Every row comes from one small tree of marks. The marks that hang from a mark follow it in brackets, in alphabetical order. Every link used is in the known rows. Which tree was each row made from?
Known rows:
bato{tata{fila{kanek}}}: [-0.55 -0.70  0.29  2.73  2.29 -1.21  1.64  0.29 -1.34 -0.17  1.08 -1.70
 -2.13 -2.83  0.62 -0.49  1.04 -1.46 -0.83  1.32  0.40  2.31 -0.22  0.24
 -0.53  0.05  0.28  0.50 -0.26 -0.09 -2.46 -0.54 -0.20]
kanek{fila{fetuv{noru} tata{bato}}}: [ 0.45  0.42  1.86  1.42  0.44  2.35 -0.65 -0.11 -1.39  0.81  0.92  0.66
  0.71  0.22  0.04  3.30 -0.53 -0.87 -1.55 -0.26 -1.35 -0.64  0.39 -1.70
 -0.42  1.46  0.69 -1.60  0.22 -1.69 -0.13 -0.96 -0.97]
noru{fetuv{bato} tata{fila{kanek}}}: [ 0.49  0.49 -0.42 -0.87 -0.85 -1.15  0.65  1.51  0.56 -1.00  1.45 -0.79
  2.73 -2.51 -0.44 -0.40  2.82  2.05  0.38 -1.02  2.27  1.26 -2.54 -0.03
  1.31 -0.36  1.21  2.25 -1.24  2.17 -0.56  0.55 -2.46]
noru{tata}: [-2.60  1.19 -1.61  1.75  1.14 -1.56  2.89  0.33 -0.55 -0.96  2.31 -2.05
  1.13 -6.18  0.16 -1.82  0.93  0.06  0.23  1.90  1.78  0.97 -1.89 -0.01
 -1.92 -1.84 -1.13  2.35 -0.42  1.53 -2.42  1.31 -1.12]
noru{fetuv tata{bato fila{kanek}}}: [ 0.45  0.13  1.02  1.65 -0.96 -1.00  0.70  1.79 -0.16  0.62  2.11 -1.15
  4.30 -3.09 -0.06  1.95  3.15  0.79 -2.01 -0.70  2.31  3.16 -2.30 -0.62
  2.06 -0.61  1.34  2.52 -1.38  1.13 -1.37  0.34 -3.57]
fetuv{bato fila{tata} noru}: [ 0.31  0.23  0.47 -4.25 -0.26  1.81 -1.80 -3.26  0.19 -2.58 -4.39  0.89
 -2.81  5.33 -0.88 -0.78 -1.04  0.54 -0.24 -0.89 -1.36 -6.37  0.25  1.21
  2.22  0.63 -0.89  0.84  0.96  2.24  2.76  1.26  3.14]
kanek{fila{tata}}: [ 0.36  1.40  2.17  1.91  2.16  1.14  0.32  0.46 -2.29 -0.13  2.87 -0.42
  1.37 -2.98  0.70  0.94 -0.22 -1.14 -0.92  1.45  0.51 -0.63 -0.01 -0.55
 -2.46  0.32  0.50 -1.50  1.01 -0.33 -2.29 -0.38 -1.73]
fetuv{bato noru}: [ 0.22  0.46 -0.14 -2.37 -2.90  0.30 -0.84 -3.70 -0.01 -2.92 -4.36  1.67
 -2.32  2.96 -0.75 -2.37  0.68 -0.92  0.69  0.04 -0.46 -6.68  0.82  0.93
 -0.40 -2.00 -2.68  3.17 -0.09  2.04 -1.68  2.41  3.99]
fila{kanek tata{bato}}: [-1.30 -0.50 -0.22  1.77 -0.85 -0.01 -0.22  0.71  2.09  2.89  0.39 -3.21
  2.47 -3.32 -0.14  1.07 -1.08 -1.62  0.58  0.60 -0.28  2.20  0.10  2.82
  0.21  1.90  0.59 -0.64  0.48 -2.06  1.35  1.03 -0.33]
bato{tata{fila{fetuv kanek}}}: [-0.89 -1.07 -0.67  2.40  2.17 -1.07  1.38  0.83 -0.59  0.47  1.06 -1.22
 -2.61 -2.21  0.52 -0.28  0.67 -0.81 -0.31  0.80 -0.05  3.45 -0.19 -0.37
 -0.62  0.51  0.59 -0.49 -0.50 -1.12 -1.02 -1.16 -0.31]
kanek{fila{fetuv}}: [ 1.28  0.82  1.24  1.30  1.33  0.17  0.28  0.92 -2.31 -0.26  2.65  1.72
  0.68 -0.36  0.93  0.11 -0.37 -0.26 -0.41  1.06  0.41  0.27  0.96 -2.20
 -2.45 -1.41 -0.14 -1.80  0.41 -0.21 -2.46 -1.28 -1.33]
noru{fetuv tata{bato fila}}: [-0.45  0.56  1.48  1.93 -0.82 -0.82  1.15  0.87 -0.34 -0.07  2.22 -0.05
  3.52 -2.67  0.16  1.64  3.98  0.63 -2.86 -0.49  2.63  2.47 -2.20 -1.13
  0.83 -0.92  0.89  2.52 -1.53  1.33 -2.45  0.76 -3.29]
fila{tata}: [-3.62  1.33 -0.82  1.65  0.91  0.14  1.07 -0.21  0.77  0.81  1.34 -1.36
 -0.34 -4.34  0.43 -1.86 -0.19 -1.06  0.64  1.62  1.05  0.40 -0.64  1.22
 -3.61  0.19 -0.51 -0.61  0.42 -1.18 -0.83  1.24 -0.18]
kanek{fila{fetuv{noru}}}: [ 1.64  1.01  1.18  0.58  0.92  1.09 -0.40  0.31 -3.07 -0.67  1.20  1.71
  0.07  0.54  0.42  0.66 -0.55 -0.44 -0.71  0.42 -0.52 -1.62  0.52 -2.65
 -1.53 -1.86 -0.27 -0.65  0.40  0.00 -1.98 -1.36 -0.62]
tata{fila}: [ 0.32  1.10  2.41  2.12  0.65 -1.58  2.00 -0.33 -2.08 -0.43  1.23  1.65
  0.69  0.02  1.31 -0.59  0.90 -1.08 -1.93  1.57  1.88  0.28  0.04  0.20
 -2.80 -1.56 -0.59  0.85 -0.16 -0.55 -3.85 -0.01 -1.20]
bato{tata{fila{fetuv{noru} kanek}}}: [-0.62 -0.86 -0.64  1.91  1.72 -0.44  1.10  0.30 -1.12  0.12  0.14 -1.06
 -3.20 -1.52  0.23  0.07  0.48 -0.77 -0.51  0.30 -0.67  2.02 -0.60 -0.68
  0.01  0.36  0.42  0.25 -0.43 -0.84 -0.95 -1.21  0.12]

Write each row's tree:
[ 1.67 -0.24 -0.15 -4.79 -0.56  1.67 -2.40 -2.03  0.43 -1.59 -4.45 -0.59
 -1.54  4.79 -1.18 -0.41 -2.22  0.77  0.83 -1.27 -2.01 -5.50  0.00  2.01
  3.78  1.13 -0.10  0.86  1.35  2.02  4.32  0.62  2.71] | fetuv{bato fila{kanek tata} noru}
[ 0.20  0.32  0.17 -0.99 -0.05  0.09 -2.24  1.38  0.06  0.76  0.90  0.20
  1.61  0.46  0.41 -1.86  0.74  0.68 -0.39 -0.45  2.06  0.93 -0.60 -0.42
  1.02 -1.74  0.79 -0.51  0.73  1.88  0.91  0.08 -1.41] | noru{fetuv{fila{kanek tata{bato}}}}
[-1.05  0.06  1.44  0.21  1.56  0.26  0.02 -0.84 -0.08  0.24  0.46  0.01
  0.16  1.56  0.69 -0.20 -0.66 -0.48 -1.85  0.90  0.75  0.10  0.79  0.98
  0.25  0.30 -0.11 -1.20  0.97  0.69  0.83  0.47  0.04] | fetuv{fila{tata{bato}}}
[ 0.70  0.79  3.28  2.60  1.22  1.29  0.04 -0.13 -1.88  0.27  2.38 -0.14
  2.08 -1.65  0.71  2.63  0.33 -1.79 -2.09  1.13  0.19 -0.27  0.94 -0.18
 -1.38  1.03  0.42 -1.42  0.61 -0.82 -2.28  0.03 -1.33] | kanek{fila{tata{bato}}}
[ 0.81 -0.67 -0.17 -3.31  0.56 -0.21 -1.04 -0.58  1.95 -0.61 -1.19 -0.66
 -0.10  2.81 -0.29 -1.42 -1.72  0.97  1.48 -0.22 -0.11 -1.39  1.16  2.98
  2.12  1.91  0.25 -1.45  1.33  1.51  3.48  0.69  1.48] | fetuv{bato fila{kanek tata}}
[ 0.65  0.54  1.21 -0.22 -0.84 -0.61  0.91 -1.11 -0.56 -0.62 -1.25  2.74
 -1.00  3.45  0.29  0.31  0.44  0.20 -1.00 -0.34 -0.03 -0.95  0.25 -0.53
 -1.28 -0.29 -0.52  0.52 -0.77 -1.12 -1.15 -0.40  0.38] | tata{fila{fetuv{bato noru}}}
[ 1.61  0.13  1.03 -0.09  0.67  1.32 -0.59 -0.68 -1.81 -1.45  0.06  1.58
 -1.47  1.43  0.00  0.74  0.13 -0.26 -0.35 -0.11 -0.96 -2.13  1.06 -2.00
 -0.47 -0.26 -0.23 -0.79  0.00  0.37 -1.32 -0.90  0.61] | kanek{fila{fetuv{bato{tata} noru}}}
[ 2.51 -0.90  3.96  2.88 -1.47 -1.48  0.78 -0.29 -0.57  1.46  0.24  0.57
  3.45  2.00  0.85  3.28  0.87 -2.04 -3.18  0.44  0.66  1.92  1.47  1.71
  1.05  0.26  0.17  0.98 -0.56 -1.56 -2.39  0.22 -0.86] | tata{bato fila{kanek}}
[-2.10 -1.17 -2.09  1.10 -1.00  0.23 -0.46  1.73  3.73  4.10  0.59 -2.08
  1.34 -1.95 -0.36  1.45 -1.82 -0.02  1.64 -0.68 -1.26  4.50  0.16  1.32
  0.31  2.88  1.20 -2.51 -0.13 -3.84  3.83 -0.29 -0.41] | fila{fetuv kanek tata{bato}}
[ 0.13  0.41  0.92  0.33  1.22  1.28  0.05  0.45 -0.03  0.12  1.89  0.80
  0.28 -0.40  0.21  1.12 -0.46  0.13  0.44  0.01 -0.36 -0.09  0.88 -0.78
 -1.85  1.86  0.85 -2.95  0.18 -1.29 -0.06 -0.76 -0.78] | kanek{fila{fetuv{bato} tata}}
[ 0.16 -1.37  0.22 -2.12  1.53 -0.63 -0.21 -2.25  0.56 -2.95 -1.39  0.86
 -3.63  3.57  0.25 -2.50  0.69  0.17 -0.18  0.52  0.37 -1.89  2.02  1.38
  1.56  0.35 -1.08 -0.49  0.47  3.25  0.36  1.03  3.01] | fetuv{bato{tata} fila}
[ 0.52  0.70  0.94 -0.38  0.61  2.21 -0.74 -0.30 -0.78 -0.25  0.35  0.79
 -0.52  0.43 -0.28  1.62 -0.69  0.05  0.12 -0.48 -1.30 -1.98  0.36 -1.27
 -0.96  1.56  0.57 -1.85  0.27 -0.94  0.44 -0.80 -0.17] | kanek{fila{fetuv{bato noru} tata}}
[ 1.04  0.78 -0.21 -1.65  0.32 -0.81 -2.03  1.62 -1.13 -0.25  1.15  0.98
  1.15  0.66  0.74 -3.73  0.63  0.98  0.27  0.04  2.50  0.18 -0.49 -1.12
  0.33 -3.91  0.04  0.18  0.84  3.17 -0.47 -0.16 -1.20] | noru{fetuv{fila{kanek}}}
[ 0.11 -1.04 -2.95 -1.71 -1.75 -1.62 -0.47  1.10  2.85  1.06 -0.61  0.12
 -0.02  0.69 -0.27 -2.38 -1.54  0.95  3.70 -0.32 -0.42  1.71  1.50  1.06
 -0.26 -0.31 -0.64 -1.15  0.01 -0.76  1.89 -0.04  1.37] | fila{fetuv{bato} kanek}
[ 0.11 -0.29 -0.27 -0.88 -1.13 -0.80 -1.20  0.24  0.85 -1.04 -0.04  1.06
 -0.79 -0.05  0.16 -2.97  2.93  0.34  0.74 -0.50  2.04 -0.08  0.02 -0.13
 -0.11 -1.58 -0.14  0.71 -0.62  2.12 -1.63  0.95  0.31] | noru{fetuv{bato{tata{fila{kanek}}}}}
[ 1.68  0.50  0.79 -0.36  0.33  1.10 -0.16 -0.16 -1.76 -1.45  0.57  1.24
  0.18  0.68 -0.13  1.11 -0.16  0.31 -0.20 -0.11 -0.90 -2.19  0.31 -1.99
 -0.32 -0.50 -0.21 -0.13 -0.07  0.63 -1.21 -0.83 -0.32] | kanek{fila{fetuv{bato noru{tata}}}}
[ 1.85 -0.01  0.53 -0.71 -1.03 -0.73  0.30  0.26 -0.20  0.28 -1.31  1.14
  0.16  2.93 -0.06  0.71 -0.77  0.46  0.20 -0.69 -0.57 -0.08 -0.01  0.17
  0.30  0.08  0.29  0.51 -0.38 -1.31  0.29 -0.95 -0.05] | tata{fila{fetuv{bato noru} kanek}}
[-0.20 -0.50 -2.97 -0.42 -1.40 -0.28 -0.14  1.20  0.79  1.44 -1.08 -1.40
  0.67 -1.28 -0.84  0.30 -1.68  0.65  1.73 -0.77 -1.58  1.25 -1.12 -0.63
  1.50 -0.91 -0.14  1.28 -0.14 -0.79  2.13 -0.63  0.16] | fila{fetuv{noru{tata{bato}}} kanek}
[-2.16 -0.82 -3.55 -1.46 -0.91 -0.02 -0.52  1.48  4.48  2.55 -0.19 -1.83
 -0.23 -1.47 -0.75 -0.75 -2.24  1.25  4.06 -0.94 -1.19  2.67  0.16  1.89
 -0.46  3.23  0.89 -2.73  0.02 -2.65  4.67 -0.13  0.59] | fila{fetuv{bato} kanek tata}
[ 0.10 -0.65 -3.67 -2.52 -1.96 -0.33 -0.32  0.51  2.00  0.25 -2.24 -1.05
 -0.30  0.00 -1.32 -0.81 -1.66  1.53  3.28 -1.31 -1.74 -0.33 -0.72  0.32
  1.78 -0.17 -0.45  1.22 -0.39  0.01  2.97 -0.15  1.42] | fila{fetuv{bato noru{tata}} kanek}
[ 0.93 -1.03  0.33 -3.61  0.46  1.19 -1.50 -3.72 -0.88 -3.82 -4.66  1.02
 -4.94  5.56 -0.71 -1.47  0.23 -0.02 -0.81 -0.64 -1.49 -6.08  0.91  0.42
  3.21 -0.41 -1.45  1.69  0.76  3.66  1.08  0.94  4.10] | fetuv{bato{tata} fila noru}
[ 1.09  0.24  0.46  1.15  0.33 -1.69  1.22  1.74 -0.61  1.41  1.27  0.74
  1.15  0.49  0.76  0.18 -0.84  0.22 -0.07  0.38  0.43  2.82 -0.15 -0.01
 -1.14 -0.42  0.59 -0.67 -0.14 -1.90 -0.70 -1.53 -1.71] | tata{fila{fetuv kanek}}
[-0.30 -0.49  0.35  2.62 -0.10 -1.35  2.59  1.00  0.39  1.10  1.78 -1.54
  3.23 -2.66 -0.07  3.21  0.90  0.26 -1.63  0.13  0.42  3.88 -1.20  0.28
  1.31  1.15  0.69  1.44 -1.21 -0.99 -0.43 -0.08 -2.31] | noru{tata{bato fila{fetuv kanek}}}
[-1.96  0.24 -2.06  0.29 -1.15  0.06  0.73 -0.61  0.32  0.12 -0.89  0.63
 -1.08 -0.56 -0.44 -0.14 -0.01  0.34  0.14 -0.22 -0.62 -0.06 -0.70 -1.49
 -0.82 -1.51 -1.27  1.30 -0.79 -0.49  0.09  0.14  0.66] | fila{fetuv{noru{tata{bato}}}}
[-1.53 -0.93 -2.11  0.07 -1.89  1.44 -1.34  0.75  2.56  3.52 -1.73 -2.02
  0.49 -0.63 -1.02  2.38 -2.18 -0.21  1.31 -1.45 -2.51  1.74 -0.60  0.71
  1.41  2.46  0.98 -0.93 -0.03 -3.41  4.35 -0.38  0.35] | fila{fetuv{noru} kanek tata{bato}}
[-1.80 -0.74 -2.54 -1.36 -1.19  0.21 -0.28 -1.83  1.45 -1.13 -2.82  1.49
 -4.42  1.95 -0.61 -2.00  0.29  0.31  1.40 -0.73 -1.33 -1.75  0.76 -0.69
 -0.71 -0.54 -1.50  0.32 -0.68  0.02  0.48  0.53  3.18] | fila{fetuv{bato{tata} noru}}
